Each row comes from the steps of one walk. Every step used is in the known rows, and no mark comes twice. Write the walk behind each row, first mark first.
Known rows
U L Z F J: [  7.8  10.0  -4.6  -3.9   9.8  -8.7   9.7   0.7  -5.0   2.4   2.3  -6.8
  15.0 -12.3  -7.3  -6.2   2.9 -29.3   5.3  -2.6 -37.6  -2.8   7.7]
N Z C: [ -5.9  10.8  -4.1  -1.1  -4.3  -1.9   3.7  -3.6   2.3  -6.3   1.7  -7.8
  19.7  -2.5   2.3  -6.3 -21.6  -5.4  -4.3   0.3 -21.7   5.9  -7.2]
P K F J U L: [ 22.6   2.1 -20.0  14.1   5.0  -9.2   0.2  26.6 -25.7  18.6   2.0   0.5
  -2.2  -8.0   6.9 -18.4  18.4 -13.4   9.1 -19.7  -9.8   3.3   6.6]
P K: [  6.5  -0.7  -7.5   2.8  -1.5   2.4  -0.7   0.2 -12.3   5.2   0.2   2.1
  -8.1  -2.7   6.0 -10.4   8.8  -2.1  -2.2  -6.5   5.0  -2.4  -9.9]
L Z N: [ -6.5   6.2 -14.1   6.5  -4.3  -0.1   4.3  -6.3   0.1  -2.6  -6.5 -10.2
  18.1  -9.8 -10.2   1.8  -6.7 -18.0  -1.7   9.9 -26.5   1.7   7.7]
Z C N: [  1.2   2.5  -1.3   9.8   4.6  -2.3  -5.4   2.7  -0.9  14.5  -2.6 -11.2
  10.5  -7.1   4.5   7.0 -13.3  10.7  -2.8  -1.2 -20.3  -0.1   0.2]
G Z C: [ -6.4   6.0  -8.3   2.2  -6.5   7.1   0.1  -8.4   0.3  -6.5   0.2   2.4
  11.3  -0.6   2.4  -3.3 -18.8  -9.8  -4.8  -1.8 -29.9   5.9  -4.4]
C N Z: [  4.0  -0.1 -14.8   9.7  -1.4 -14.9   4.5   3.3   5.8   1.9  -1.5  -9.8
  17.5   0.4 -15.3  -1.1  -7.3   9.3  -1.1  -3.3   6.5  -0.4   5.9]
K F J U: [  9.0   3.2 -10.9  11.3   4.9 -11.2  -7.1   5.2 -12.9  17.1  -2.3   0.6
   5.5  -7.0   0.2  -2.4  -5.0 -11.0  12.7 -10.8 -15.3   5.4  15.3]
J U G Z L: [  3.9  -1.8  -8.2  13.0  -5.0   3.0   6.5  36.1  -8.2 -13.9   4.1  -4.5
   6.6  -0.6 -21.9 -16.9 -19.3 -16.6  -5.6 -18.8 -11.4   8.4   2.4]
U L Z G: [  5.7   4.5  -3.3  -0.8   0.2  -2.6  16.6  11.7  -1.5 -11.1   2.4   3.0
  17.1   1.2 -19.2  -6.9  -4.7 -28.3   4.3   0.0  -1.4   2.3   4.5]
F K: [  1.0  -5.8 -10.1  -0.1  -3.0  -1.7   0.1  -5.9  -2.5   2.4   3.1   5.8
   2.6  -8.9  10.1  -0.3  -1.1   6.2   5.8  -8.2  -7.1  -0.1   0.5]
G Z: [ -2.6  -1.0 -12.5   3.0  -7.4   1.9   2.8  -7.9   2.9 -10.1   0.4   8.4
   5.0   3.8  -9.6  -4.7  -4.8  -8.1  -2.6  -2.7  -6.2   2.6   1.9]
K F Z C: [ -3.5   8.0 -10.8   8.8  -7.2   3.4  -1.1   2.6  -3.8   1.1  -1.3  12.7
  17.4   2.1  -6.2   2.0  -8.4 -13.1   5.5  -3.6 -24.7   9.5  -9.6]
K F J: [  7.6   3.5  -2.6   3.1   3.4 -10.3  -3.2  -5.7  -8.0  13.2  -2.0   8.6
   4.7 -13.8   0.5  -4.7   3.2 -10.1  15.4  -8.3 -22.2  -1.2   5.4]
U L Z: [  6.7   1.6  -9.3  -3.2  -0.9  -0.7  15.4  16.5   2.8 -12.2   2.5   1.2
  13.2   0.5 -14.8  -5.2  16.5 -11.7  -3.2   3.6  -1.9   3.3   6.6]
P K F J U: [ 15.8   2.4 -18.6  13.9   3.6  -8.5  -7.8   4.9 -24.8  23.5  -1.9   3.3
  -2.8  -9.9   6.8 -12.8   2.1 -12.9  10.6 -16.7 -10.1   2.3   5.5]
F J U G Z: [  0.2  -1.9  -8.7   8.9   5.3 -10.4   4.1   7.4  -9.4  -7.4   0.6  -4.3
  15.4   3.1 -13.2 -10.8 -31.0 -18.7   9.6 -16.3 -42.5   7.5  12.6]
U G: [ -2.8  -1.7  10.2   3.7   4.7  -2.5   5.2  17.6  -3.7  -7.4   2.3  -0.7
   9.3   5.0  -9.9  -3.6 -16.2  -3.0  10.4  -4.1 -17.8   0.4  -8.6]
Z G: [ -0.7   3.1   6.3   2.1   1.2  -1.6   1.4  -5.2  -4.3   1.3  -0.1   1.4
   4.7   1.4  -4.2  -2.2 -21.2 -17.7   7.8  -3.8   0.2  -0.9  -2.4]
J F Z G: [  2.4   1.9  -7.5   9.4   2.7  -5.9   0.6  -9.7  -7.0   1.0  -5.7   9.1
  19.8   8.9 -19.7  -3.2 -15.7 -26.5  15.1  -4.9   1.0   4.3   0.1]
P K F Z: [  6.7   0.4 -23.1  12.3  -9.2   1.2   0.9   3.8 -14.5   2.1  -1.0  19.2
   2.4   3.9 -11.8 -10.2  13.9 -12.3   6.3 -10.8   3.3   3.5 -13.9]
P K F J U G Z: [ 10.4  -0.2 -21.2  20.5   1.2  -9.4   0.3  13.7 -26.3   5.7   0.4  11.4
  12.3  -1.2 -12.8 -21.2 -19.4 -24.2  19.0 -23.7 -34.7   5.3  -1.1]

Write each row's walk
[  1.6   3.6 -17.2  19.3  -3.2  -3.9  -3.2   7.9  -2.4  11.0  -4.0   5.1
  20.0  -1.4 -13.6   7.4  -8.3   0.1   6.3  -5.5 -21.1   5.9  -3.5]
K F Z C N
[ 15.9   4.8 -20.3   8.0   4.2 -11.8   8.5  22.2 -10.4   5.4   0.0   2.2
  18.0  -7.1 -14.3  -7.5  10.8 -22.3  10.0  -6.6 -17.8   8.2  22.9]
K F J U L Z
[ -5.4   5.5 -22.0  18.7 -10.2  -1.1  -0.5   1.0  -5.3   1.8  -6.5   3.4
  15.6  -2.2 -13.1   2.1  -3.0 -17.6   8.2  -2.4 -25.7   4.8  -0.9]
K F Z N
[ -2.6   6.8  -2.9   1.3  -4.5  -9.0   9.0  -6.6   0.0  -7.5   1.3  -1.7
  19.2   3.9 -13.8  -9.5 -30.0 -20.1   5.5  -5.0   1.6   2.0  -2.8]
N Z G
[ 12.0   1.6 -11.5  16.5  -1.0  -7.4   3.3  29.6 -16.6  -1.1   2.2   4.7
  11.3 -13.7 -21.4 -21.2 -16.6 -26.9   9.9 -26.3 -33.8   7.3   8.2]
K F J U G Z L
[ -1.2   4.8  -1.8  -0.7  -1.5  -2.5   9.1  -9.3  -0.2  -7.5  -1.9   5.6
  16.8  -1.2 -19.9  -1.4 -20.7 -28.1   5.8   4.1  -2.1   1.7   3.2]
L Z G
[ -0.5   1.8 -13.8  12.1  -1.6  -0.1  -2.4  -4.1   1.6   4.8  -2.8  -3.8
  15.4  -3.9  -4.8   2.2 -18.4   2.6  -4.6  -4.1 -25.3   2.8   1.2]
G Z C N
[ -5.9   6.3  -9.0   7.4  -2.5   2.5  -1.3 -12.5  -1.0  -0.4   1.9   5.0
   7.4   4.2  -7.6  -1.0 -19.1 -19.4   2.2  -1.8 -19.0  -1.8  -7.4]
G Z F
[  5.2   8.9 -15.0  10.1   6.0  -1.4   7.4  23.0  -5.8   2.3   4.0  -8.9
  15.7   7.2 -13.7   1.4  -5.8 -23.9  -0.7   2.1  -7.4   6.0   7.7]
J U L Z F
[  2.1   9.9 -11.5   4.4   9.7 -10.0  -1.7  -8.4  -8.6  11.2  -2.5 -11.9
  15.2  -7.8  -8.2   1.8 -21.8 -30.3   4.3  -0.7 -31.6   3.1  16.9]
L Z F J U
[ -5.4  -2.3  -2.1   6.0  -2.2  -0.6   8.6   8.6  -1.5 -17.7   2.6   7.2
  14.6   8.9 -19.1  -8.6 -22.7 -11.0   8.3  -7.4 -25.4   3.2  -7.7]
U G Z
[ 24.5   6.7 -29.3  21.1   7.5 -11.9   1.9  25.5 -24.2  26.6  -2.1  -6.6
  20.4 -17.4  -3.4 -11.0   6.0 -13.2   5.2 -13.3 -33.1   5.8  12.1]
P K F J U L Z C N
[  4.9  -0.6  -8.9  -0.5  -9.7   4.4   6.1  14.6   0.9 -12.8   0.9  -1.8
  -3.9  -8.6 -15.0 -10.2  14.3 -12.2 -13.8 -12.4   3.3   3.8   1.5]
F Z L
[ -1.8   0.8 -13.0  10.5  -1.1  -1.8  -0.8   1.4   1.9   4.5  -3.5  -8.5
  16.2  -0.3  -7.8   7.5 -12.4   3.3  -5.2  -3.8 -23.7   4.9   1.4]
F Z C N
[ -4.8   5.7   2.7   5.7   8.6  -8.4   3.4  -7.6  -8.9  -3.0   2.7  -0.5
  17.0  -3.3 -11.7  -9.3 -34.7 -29.4  16.9 -13.4 -58.7  -2.5  -6.9]
U G Z F J
[ -1.4  12.1  -3.9  -1.2   4.9 -15.5   1.9 -17.8  -3.0   5.9   1.8 -11.5
  16.1 -10.0  -2.2  -8.2 -21.0 -20.6   6.7  -6.9 -32.0  -3.2   0.8]
N Z F J
[ 12.6   0.9  -8.3  17.8   7.9 -11.4  -3.0  22.6 -28.5  16.2   0.1   3.0
   6.8  -4.8  -2.5 -16.1 -13.9 -16.1  21.3 -20.8 -28.4   2.7  -3.1]
P K F J U G
[  1.2   8.2   5.0  -0.9  10.8  -7.7  -5.5 -15.8  -7.7  14.0   0.4  -8.6
   1.4 -11.9   7.4  -1.5 -13.2 -17.7   8.7  -6.4 -35.3  -5.7   0.4]
Z F J
